What can hang from each mark
dudim: dadufen dimak sedeka
gavuga: baliz koni pize tagoz
koni: mamuga
finep: pize zuke
dimak: dudim
fevul: dakap sedeka
sedeka: gavuga
dakap: bazo fevul
zuke: bazo dudim fevul gavuga

Every row comes from one small tree of marks. Brackets hold a mark, then the marks that hang from it, in alphabetical order. Every link used is in the known rows. Which tree was each row made from?
Known rows
{sedeka {gavuga baliz {koni mamuga} pize tagoz}}: [-2.150  0.229 -0.071  0.036  0.134 -0.359 -0.486 -1.181 -1.403  0.710
 -0.773 -0.156 -0.147 -2.750 -0.253  0.403  0.218  0.570 -0.556  0.338
 -0.108 -0.436 -0.324 -0.121 -1.380  0.066  0.195 -0.178 -0.602  1.536]
{fevul dakap sedeka}: [-3.466 -0.477 -0.149  0.041 -0.054  0.808 -1.006 -0.244 -0.040  0.427
 -1.410 -0.419  0.359  1.121 -0.474 -0.221 -0.216  0.745  0.799  1.133
  0.204  0.168 -0.201  1.357 -0.206 -0.113 -0.323 -0.087  1.580 -2.153]
{sedeka {gavuga baliz koni pize tagoz}}: [-1.861  0.181 -0.137  0.207  0.237 -0.341 -0.649 -1.498  0.184  0.824
 -0.804  0.082 -0.178 -2.250  0.228  0.781  0.156  0.612 -0.788  0.049
 -0.445 -0.553 -0.398 -0.221 -1.357  0.015  0.345 -0.201 -0.776  1.392]
{sedeka {gavuga baliz {koni mamuga} tagoz}}: [-1.833  0.270 -0.154  0.203  0.027 -0.118 -0.139 -1.169 -2.021  1.849
 -0.359  0.125 -0.074 -1.382 -0.304  0.336  0.019  0.777 -0.731  0.108
 -0.481 -0.208 -0.293  0.232 -0.228  0.098 -0.047 -0.178 -0.825  1.658]
{fevul {dakap bazo}}: [-1.725 -0.372 -0.198 -0.068  0.047  0.349 -0.702  0.212  0.416 -1.054
 -0.364 -0.262  0.340  1.526  0.008 -0.264 -0.389 -0.203 -0.366  0.132
 -0.195  0.242 -0.305  0.036  0.447 -0.245  0.456  0.101  2.528 -2.142]
{dudim dadufen dimak {sedeka {gavuga pize tagoz}}}: [ 1.390  0.294 -0.990 -0.623  0.122 -0.101 -0.834  0.492 -0.288  0.113
 -0.667  1.950 -0.395  0.394  0.848 -0.311  0.011 -1.118 -1.614 -0.976
  0.457 -0.550  1.925  0.380 -1.043  0.733 -0.008  0.020 -0.764 -0.525]
{dudim dimak}: [ 0.365 -0.150 -0.614 -0.045  0.391  0.240 -0.585  0.262  0.117 -0.089
  0.167  0.296  0.259  0.122  0.217 -0.386 -0.471 -0.313 -1.104 -0.943
 -0.196  0.049  0.279  0.289  1.536 -0.007  0.284 -0.275 -0.893 -0.039]
{dakap bazo {fevul {sedeka {gavuga baliz pize}}}}: [-0.786 -0.239  0.086  0.196 -0.543 -0.593 -1.125 -0.585 -0.093 -3.150
 -0.193 -0.014  0.206  1.491 -0.235 -0.326 -0.131  1.436  0.489  0.626
  0.002  0.383 -0.192 -2.569 -0.549 -0.247  0.162  0.617  2.270 -0.164]
{fevul {dakap bazo} {sedeka {gavuga pize}}}: [-3.516 -0.232  0.075 -0.193 -0.389  0.207 -1.621 -0.281 -0.014 -1.642
 -1.798 -0.635  0.022  2.016 -0.033 -0.353 -0.066  1.636  0.536  0.865
  0.354  0.146 -0.208  0.437 -1.342 -0.132 -0.503  0.466  2.769 -2.255]
{dakap bazo {fevul {sedeka {gavuga baliz koni}}}}: [-0.782 -0.183  0.132  0.300 -0.564 -0.561 -0.843 -0.731 -0.244 -2.492
 -0.042  0.096  0.239  1.452 -0.671 -0.055 -0.091  1.540  0.512  0.811
 -0.295  0.343 -0.230 -2.415 -0.005 -0.239  0.048  0.631  2.118 -0.019]
{dimak {dudim dadufen {sedeka {gavuga pize}}}}: [ 0.145 -0.020 -1.532 -0.137  0.283  0.119  0.484  0.092 -0.190  0.020
  0.298  1.137 -0.159  0.397  0.689  0.181  0.402 -1.238 -0.910  0.224
 -0.123 -0.059  0.477  0.357  0.085  0.023 -0.082 -0.245 -0.722  0.596]
{fevul {dakap bazo} {sedeka {gavuga baliz pize}}}: [-3.549 -0.130 -0.027 -0.083 -0.362  0.041 -1.747 -0.801 -0.125 -0.776
 -1.744 -0.443 -0.035  0.911  0.113 -0.282 -0.058  1.661  0.393  0.703
  0.259  0.082 -0.169  0.432 -0.868 -0.064 -0.221  0.418  2.718 -2.179]
{dimak {dudim sedeka}}: [-0.162 -0.150 -1.362  0.091 -0.114  0.545  0.720  0.039  0.005  0.579
  0.713  0.347  0.289 -0.251  0.203  0.133  0.225 -1.195 -0.879  0.181
 -0.418  0.174 -0.034  0.349  0.753 -0.203 -0.021 -0.305 -0.932  0.702]
{fevul {sedeka gavuga}}: [-2.070 -0.259 -0.125  0.201 -0.147  0.457 -0.518 -0.142 -0.573  0.184
 -0.849 -0.149  0.070  2.786 -0.122 -0.156 -0.241  1.537  0.017  0.498
 -0.138  0.312 -0.364  0.934  0.129 -0.125 -0.929  0.066 -0.868  0.500]
{finep pize {zuke bazo dudim fevul}}: [ 3.413 -0.035  2.088 -0.056  0.161  0.446  0.972  2.374  1.720  1.109
  1.711 -2.427 -0.175  1.296  0.423 -0.059  0.139 -0.935  3.376 -1.519
  0.383  0.297 -0.530  0.624  1.704 -0.284 -0.500  0.062 -0.271 -0.110]
{gavuga baliz}: [-0.545 -0.297 -0.562  0.533  0.430  0.128 -0.017 -0.766 -0.152  1.683
  0.533  0.441  0.201 -0.961  0.215  0.095 -0.440 -0.378 -1.051 -0.395
 -0.498  0.206 -0.365  0.276  2.057 -0.100  0.746 -0.408 -0.961  0.730]
{koni mamuga}: [-1.132 -0.328 -0.167 -0.122  0.148  0.362  0.441  0.937 -3.122 -0.216
  0.409 -0.507  0.370  0.478 -1.073 -0.798 -0.292 -0.451 -0.341  0.370
  0.284  0.433 -0.339  0.541  1.051 -0.136 -0.145 -0.263 -0.454  0.804]
{zuke dudim fevul gavuga}: [ 5.626  0.213  1.275  0.067 -0.267 -0.202  4.401  1.278  0.379 -0.044
  1.839 -0.641 -0.148  1.524 -0.043 -0.685 -0.423 -1.388  0.600  0.000
  0.180  0.986 -0.263  0.333  1.397  0.136 -0.078 -0.009 -1.363  0.445]
{finep pize zuke}: [-0.546 -0.500  0.913  0.111  0.459  0.842 -0.444  1.747  1.602  1.086
  0.651 -2.151  0.569  1.165  0.601  0.285  0.121 -1.186  2.639 -1.250
  0.051 -0.208 -0.658  0.296  1.441 -0.407 -0.299 -0.083  0.204 -0.070]
{zuke bazo dudim {fevul dakap} {gavuga baliz koni}}: [ 6.088  0.751  1.985 -0.018 -0.364 -0.898  3.711  0.274  0.482  1.330
  1.732 -0.464 -0.715 -1.441 -0.623 -0.334 -0.103 -0.394  0.904 -0.045
  0.287  0.789 -0.222  1.087  1.771  0.296  0.256 -0.069 -0.206 -1.168]
{zuke bazo fevul}: [ 4.205 -0.116  0.977  0.016 -0.103 -0.484  1.121  1.176  0.354 -0.120
  1.328  0.012 -0.588  1.747 -0.291 -0.492 -0.303  0.964 -0.225 -0.011
 -0.002  0.733 -0.515  0.790  1.206 -0.223  0.130 -0.128 -1.275  0.175]
{dudim dadufen dimak {sedeka {gavuga pize}}}: [ 1.806  0.142 -1.003 -0.550  0.126 -0.312 -0.732  0.747 -0.245 -0.170
 -0.439  1.843 -0.421  1.413  0.705 -0.382 -0.054 -1.159 -1.490 -0.870
  0.443 -0.326  1.849  0.617  0.186  0.673 -0.124 -0.002 -0.809 -0.680]
{finep pize}: [-0.550 -0.358  0.045  0.053  0.295  0.805 -0.185  0.871  1.366  0.922
  0.477 -0.871  0.359  1.246  0.138  0.095 -0.244 -0.818  0.746 -0.573
 -0.192  0.084 -0.495  0.291  0.913 -0.221  0.014 -0.128  0.855  0.203]
{gavuga baliz {koni mamuga} pize tagoz}: [-2.652  0.254 -0.050 -0.043  0.582 -0.154 -0.265 -1.398 -1.338  0.943
 -0.651 -0.387  0.201 -7.598 -1.015  0.663  0.343 -0.506 -0.403  0.647
  0.375 -0.914 -0.308 -0.517 -2.160  0.113  1.041 -0.361 -0.355  1.039]
{gavuga pize tagoz}: [-1.763 -0.159 -0.199 -0.152  0.527  0.547 -0.518 -0.374  0.959 -1.013
 -0.716 -0.254  0.251 -2.601  0.438  0.200 -0.066 -0.565 -0.781 -0.011
  0.251 -0.581 -0.363 -0.594 -3.064 -0.155  0.699 -0.284 -0.513  0.618]

Write each row's tree
[-1.081 -0.128  0.081  0.159 -0.548 -0.403 -1.204 -0.763 -0.095 -2.886
 -0.390  0.065  0.184  0.776 -0.102 -0.298 -0.104  1.448  0.426  0.566
  0.028  0.194 -0.139 -2.780 -1.335 -0.190  0.246  0.623  2.279 -0.022] -> {dakap bazo {fevul {sedeka {gavuga baliz pize tagoz}}}}
[-0.889 -0.227  0.254  0.110 -0.552 -0.558 -0.924 -0.368  0.176 -3.586
 -0.324 -0.202  0.244  1.560 -0.704 -0.081  0.028  1.427  0.707  0.945
 -0.077  0.264 -0.287 -2.536 -0.833 -0.288 -0.052  0.652  2.300 -0.116] -> {dakap bazo {fevul {sedeka {gavuga koni pize}}}}
[ 2.113  0.042 -1.098 -0.423  0.309  0.162 -0.226  0.978 -0.270  0.614
  0.114  2.007 -0.091  0.807  0.351 -0.405 -0.259 -1.792 -1.563 -0.884
  0.339 -0.265  1.841  0.750  1.158  0.646  0.150 -0.110 -0.936 -1.020] -> {dudim dadufen dimak sedeka}
[-1.837  0.098  0.018 -0.024  0.180 -0.074 -0.440 -0.816  0.494 -0.368
 -0.940 -0.194 -0.072 -0.654  0.059  0.712  0.184  0.539 -0.622  0.254
 -0.358 -0.451 -0.453 -0.142 -2.064 -0.079 -0.093 -0.123 -0.722  1.246] -> {sedeka {gavuga koni pize tagoz}}
[ 2.583 -0.046  0.885  0.202 -0.485 -0.541  2.234  0.141 -0.062  1.398
  0.148 -0.103 -0.059 -0.121 -0.149 -0.633 -0.158  0.474  1.036  0.986
  0.377  0.676 -0.196  1.000  1.011  0.160  0.197  0.051  0.623 -1.567] -> {zuke {fevul dakap sedeka} {gavuga baliz}}
[-2.239  0.235 -0.153  0.246  0.447  0.182  0.165 -1.356 -2.181  2.601
 -0.084  0.065  0.311 -5.684 -1.161  0.553  0.064 -0.240 -0.628  0.515
 -0.174 -0.577 -0.261 -0.060 -0.525  0.113  0.734 -0.357 -0.686  1.203] -> {gavuga baliz {koni mamuga} tagoz}
[ 3.084  0.017  1.991 -0.171  0.382  0.480  0.808  2.402  1.352  1.185
  1.302 -1.948 -0.302  1.424  0.329 -0.101  0.215 -0.664  3.705 -1.110
  0.733  0.136 -0.151  0.899  1.282 -0.097 -0.757  0.163 -0.133 -0.612] -> {finep pize {zuke bazo {dudim dadufen} {fevul sedeka}}}
[-0.589 -0.274  0.128  0.178 -0.622 -0.350 -0.863 -0.210 -0.271 -3.187
 -0.039 -0.006  0.268  2.951 -0.382 -0.416 -0.209  1.504  0.510  0.675
 -0.141  0.505 -0.217 -2.415 -0.329 -0.269 -0.131  0.652  2.189 -0.165] -> {dakap bazo {fevul {sedeka gavuga}}}
[ 1.031  0.091 -0.631 -0.321 -0.613 -0.115 -0.830  0.463  0.077 -0.161
 -0.423  0.511 -0.132  0.992  0.437 -0.441 -0.072 -0.549 -1.357 -0.913
  0.139 -0.068  1.126  0.435  0.233  0.397 -0.325  0.033 -1.003 -0.222] -> {dudim dimak {sedeka {gavuga pize}}}
[ 1.358  0.380 -1.097 -0.435  0.181 -0.230 -0.960 -0.068 -0.494  0.989
 -0.574  2.108 -0.475 -0.771  1.055 -0.278 -0.017 -1.108 -1.743 -1.084
  0.463 -0.622  1.963  0.350 -0.469  0.817  0.292 -0.041 -0.807 -0.470] -> {dudim dadufen dimak {sedeka {gavuga baliz pize tagoz}}}
[ 3.945  0.772  1.509 -0.338  0.134 -0.307  2.881  0.536  1.065 -1.391
  1.354 -0.801 -0.328 -1.107 -0.537 -0.095 -0.082 -0.921 -0.061 -0.660
  0.464  0.252 -0.516  0.595  0.054  0.108 -0.242 -0.106 -1.532  0.230] -> {zuke bazo dudim {gavuga koni pize}}
[ 0.209  0.053 -1.488 -0.028  0.271  0.137  0.745 -0.065 -0.292  0.701
  0.483  1.256 -0.097  0.372  0.271  0.451  0.418 -1.137 -0.904  0.330
 -0.423 -0.063  0.431  0.551  0.648  0.037 -0.217 -0.248 -0.834  0.701] -> {dimak {dudim dadufen {sedeka {gavuga koni}}}}
[-1.197 -0.164  0.008  0.067  0.165 -0.398 -0.279 -0.385  0.498 -0.843
 -0.598 -0.294 -0.081  0.731 -0.196  0.620  0.114  0.479 -0.481  0.311
 -0.465 -0.121 -0.571  0.194 -0.386 -0.171 -0.209 -0.153 -0.770  1.132] -> {sedeka {gavuga koni pize}}
[-0.549 -0.374  0.089  0.180 -0.450 -0.136 -0.697 -0.043  0.001 -3.180
  0.125 -0.031  0.441  1.847 -0.649 -0.384 -0.253  0.982  0.510  0.714
 -0.032  0.415 -0.235 -2.449 -0.213 -0.301  0.159  0.574  2.214 -0.475] -> {dakap bazo {fevul sedeka}}
[-0.544  0.118 -1.410  0.133 -0.241  0.391  0.373 -0.607 -0.390  1.357
  0.469  0.533  0.052 -0.690  0.731  0.164  0.299 -0.645 -1.074  0.000
 -0.560  0.010  0.061  0.211  0.189 -0.071 -0.051 -0.259 -0.970  1.113] -> {dimak {dudim {sedeka {gavuga baliz tagoz}}}}
[ 1.589  0.318 -1.062 -0.475  0.056  0.100 -0.591  0.488 -0.677  0.913
 -0.410  2.131 -0.370  1.339  0.836 -0.376 -0.153 -0.987 -1.711 -1.070
  0.248 -0.442  1.937  0.616 -0.190  0.744 -0.185  0.017 -0.921 -0.401] -> {dudim dadufen dimak {sedeka {gavuga tagoz}}}
[-0.967 -0.044 -0.255  0.480  0.133 -0.391 -0.187 -1.028 -0.318  1.525
 -0.093  0.310 -0.094  0.530 -0.062  0.591 -0.075  0.690 -0.834 -0.030
 -0.887  0.047 -0.458  0.447  1.533 -0.060 -0.046 -0.229 -1.046  1.337] -> {sedeka {gavuga baliz koni}}
[ 0.900 -0.349  1.377  0.125  0.017  0.380  0.852  1.380  0.361 -0.037
  0.403 -1.955  0.185  1.283  0.077 -0.162  0.037 -0.554  2.638 -0.147
  0.324  0.328 -0.339  0.447  1.089 -0.258 -0.409  0.197 -0.024 -1.101] -> {finep {zuke dudim {fevul {dakap bazo} sedeka}}}
[-0.251  0.139 -1.424 -0.183  0.330  0.141  0.527 -0.249 -0.033  0.396
  0.104  1.124 -0.106 -0.985  0.434  0.522  0.550 -1.189 -0.825  0.404
 -0.184 -0.402  0.472  0.206 -0.795  0.072 -0.001 -0.249 -0.745  0.714] -> {dimak {dudim dadufen {sedeka {gavuga koni pize tagoz}}}}
[ 0.031  0.077 -1.521 -0.015  0.351 -0.113  0.470 -0.414 -0.105  0.729
  0.299  1.228 -0.144 -1.100  0.404  0.511  0.517 -1.213 -0.869  0.308
 -0.257 -0.235  0.438  0.358  0.356  0.078  0.124 -0.298 -0.758  0.687] -> {dimak {dudim dadufen {sedeka {gavuga baliz koni pize}}}}
[-1.373 -0.169 -0.164  0.330  0.738 -0.559 -0.189 -1.341  1.026  0.478
 -0.281 -0.168  0.193 -4.978 -0.739  1.054  0.182 -0.594 -0.478  0.433
 -0.181 -0.512 -0.554 -0.140  0.309 -0.099  1.043 -0.408 -0.691  0.580] -> {gavuga baliz koni pize}
[-1.224 -0.131  0.259  0.072 -0.523 -0.394 -1.004 -0.602  0.132 -3.373
 -0.511 -0.137  0.250  0.902 -0.578 -0.032  0.046  1.462  0.610  0.913
 -0.029  0.098 -0.231 -2.679 -1.837 -0.228  0.046  0.663  2.307 -0.074] -> {dakap bazo {fevul {sedeka {gavuga koni pize tagoz}}}}
[-4.205 -0.125 -0.144 -0.005 -0.213  0.447 -1.722 -1.264 -0.227  0.849
 -2.103 -0.271 -0.030 -0.465  0.255 -0.073  0.023  1.441  0.683  0.903
  0.293 -0.199 -0.086  0.915 -1.879  0.065 -0.185 -0.002  1.625 -1.552] -> {fevul dakap {sedeka {gavuga baliz pize tagoz}}}
[-3.247 -0.376 -0.014 -0.081 -0.204  0.613 -1.135 -0.070 -0.093 -0.815
 -1.272 -0.482  0.351  1.478 -0.423 -0.376 -0.272  1.014  0.414  0.845
  0.244  0.206 -0.235  0.570 -0.467 -0.168 -0.232  0.367  2.642 -2.599] -> {fevul {dakap bazo} sedeka}
[ 1.880  0.337  1.635 -0.052  0.192  0.422  0.419  1.340  1.430  1.784
  1.196 -1.761  0.180 -0.650  1.089 -0.075  0.207 -0.639  2.296 -2.034
  0.363 -0.294 -0.622  0.411  0.761 -0.150 -0.216  0.000 -0.174 -0.155] -> {finep pize {zuke bazo {gavuga baliz tagoz}}}
[ 2.650  0.653  1.089 -0.200  0.020 -0.110  1.876  0.058  0.458  0.062
  0.854  0.143 -0.099 -1.018 -0.262 -0.024 -0.084  0.347 -0.916 -0.499
  0.036 -0.130 -0.578  0.542 -0.742  0.053 -0.078 -0.107 -1.429  0.266] -> {zuke bazo {gavuga koni tagoz}}
[-1.049 -0.110  0.222  0.172 -0.576 -0.297 -0.856 -0.540 -0.145 -2.827
 -0.269  0.008  0.266  1.547 -0.588 -0.095 -0.059  1.546  0.537  0.839
 -0.227  0.191 -0.208 -2.531 -1.194 -0.228 -0.080  0.676  2.190 -0.040] -> {dakap bazo {fevul {sedeka {gavuga koni tagoz}}}}
[ 1.943  0.088  1.578 -0.065  0.338 -0.338  0.977  1.290  1.046 -0.822
  0.801 -1.440  0.186 -0.363  0.081  0.217  0.319 -0.436  1.263 -0.964
  0.319 -0.149 -0.799  0.551  0.658 -0.289 -0.301 -0.145 -1.768 -0.071] -> {finep {zuke bazo {gavuga koni pize}}}
[-0.118  0.150 -1.477 -0.076  0.277  0.283  0.638 -0.210 -0.281  0.948
  0.331  1.318 -0.080 -0.330  0.427  0.484  0.454 -1.086 -0.953  0.351
 -0.385 -0.275  0.474  0.352 -0.234  0.095 -0.124 -0.245 -0.830  0.799] -> {dimak {dudim dadufen {sedeka {gavuga koni tagoz}}}}
[ 2.766 -0.257  1.830 -0.018  0.131  0.150  0.167  2.359  1.755  1.043
  1.311 -2.109 -0.067  1.432  0.467 -0.020  0.246 -0.217  3.009 -1.215
  0.297  0.141 -0.695  0.604  1.522 -0.397 -0.353  0.040 -0.055 -0.323] -> {finep pize {zuke bazo fevul}}
[-0.357 -0.013 -1.364  0.111 -0.243  0.112  0.323 -0.440 -0.087  0.637
  0.428  0.379  0.001 -0.693  0.577  0.148  0.364 -0.794 -0.914  0.093
 -0.393  0.083  0.006  0.244  0.429 -0.126  0.001 -0.272 -0.904  0.993] -> {dimak {dudim {sedeka {gavuga baliz pize}}}}
[-1.111 -0.497 -0.005  0.278 -0.373 -0.220 -0.784 -0.425  0.022 -1.869
 -0.482 -0.041  0.242  1.709 -0.456 -0.157 -0.001  0.998  1.151  1.072
  0.002  0.336 -0.213 -1.455 -0.614 -0.207 -0.141 -0.001  0.768  0.509] -> {dakap {fevul {sedeka {gavuga pize}}}}
[-1.831  0.196 -0.278  0.507  0.597  0.287  0.008 -1.897  0.170  2.756
 -0.118  0.389  0.273 -5.042 -0.427  1.060 -0.005 -0.217 -0.952  0.126
 -0.635 -0.749 -0.343 -0.220 -0.506  0.041  0.984 -0.360 -0.972  1.019] -> {gavuga baliz koni tagoz}
[ 1.381  0.264 -0.775 -0.618  0.105 -0.525 -0.475  0.719 -1.170 -0.097
 -0.551  1.606 -0.357  0.100 -0.170 -0.227  0.177 -1.157 -1.195 -0.382
  0.550 -0.402  1.828  0.727  0.141  0.733 -0.265  0.011 -0.667 -0.563] -> {dudim dadufen dimak {sedeka {gavuga {koni mamuga} pize}}}
[ 3.147  0.824  0.324 -0.278 -0.495  0.266  0.368  0.181 -0.319  1.046
  0.998  0.288 -0.689  0.378  0.413 -0.653 -0.408 -0.363 -1.228 -1.750
  0.146  0.281  0.884  0.831  0.814  0.461 -0.436 -0.032 -1.769  0.266] -> {zuke bazo {dudim dimak {sedeka {gavuga baliz tagoz}}}}
[-1.608  0.194 -0.241  0.414  0.121 -0.068 -0.288 -1.442 -0.342  1.964
 -0.352  0.409 -0.090 -0.927  0.201  0.696 -0.035  0.766 -0.976 -0.116
 -0.836 -0.318 -0.325  0.115 -0.192  0.036  0.089 -0.191 -0.977  1.532] -> {sedeka {gavuga baliz koni tagoz}}
[ 2.102 -0.150  1.124 -0.084 -0.372 -0.230  0.300  0.765  0.247  0.218
  0.023 -0.243 -0.576  1.562 -0.578 -0.601 -0.160  1.782  0.877  0.836
  0.430  0.680 -0.339  1.429  0.287 -0.144 -0.197  0.020  0.458 -1.722] -> {zuke bazo {fevul dakap sedeka}}
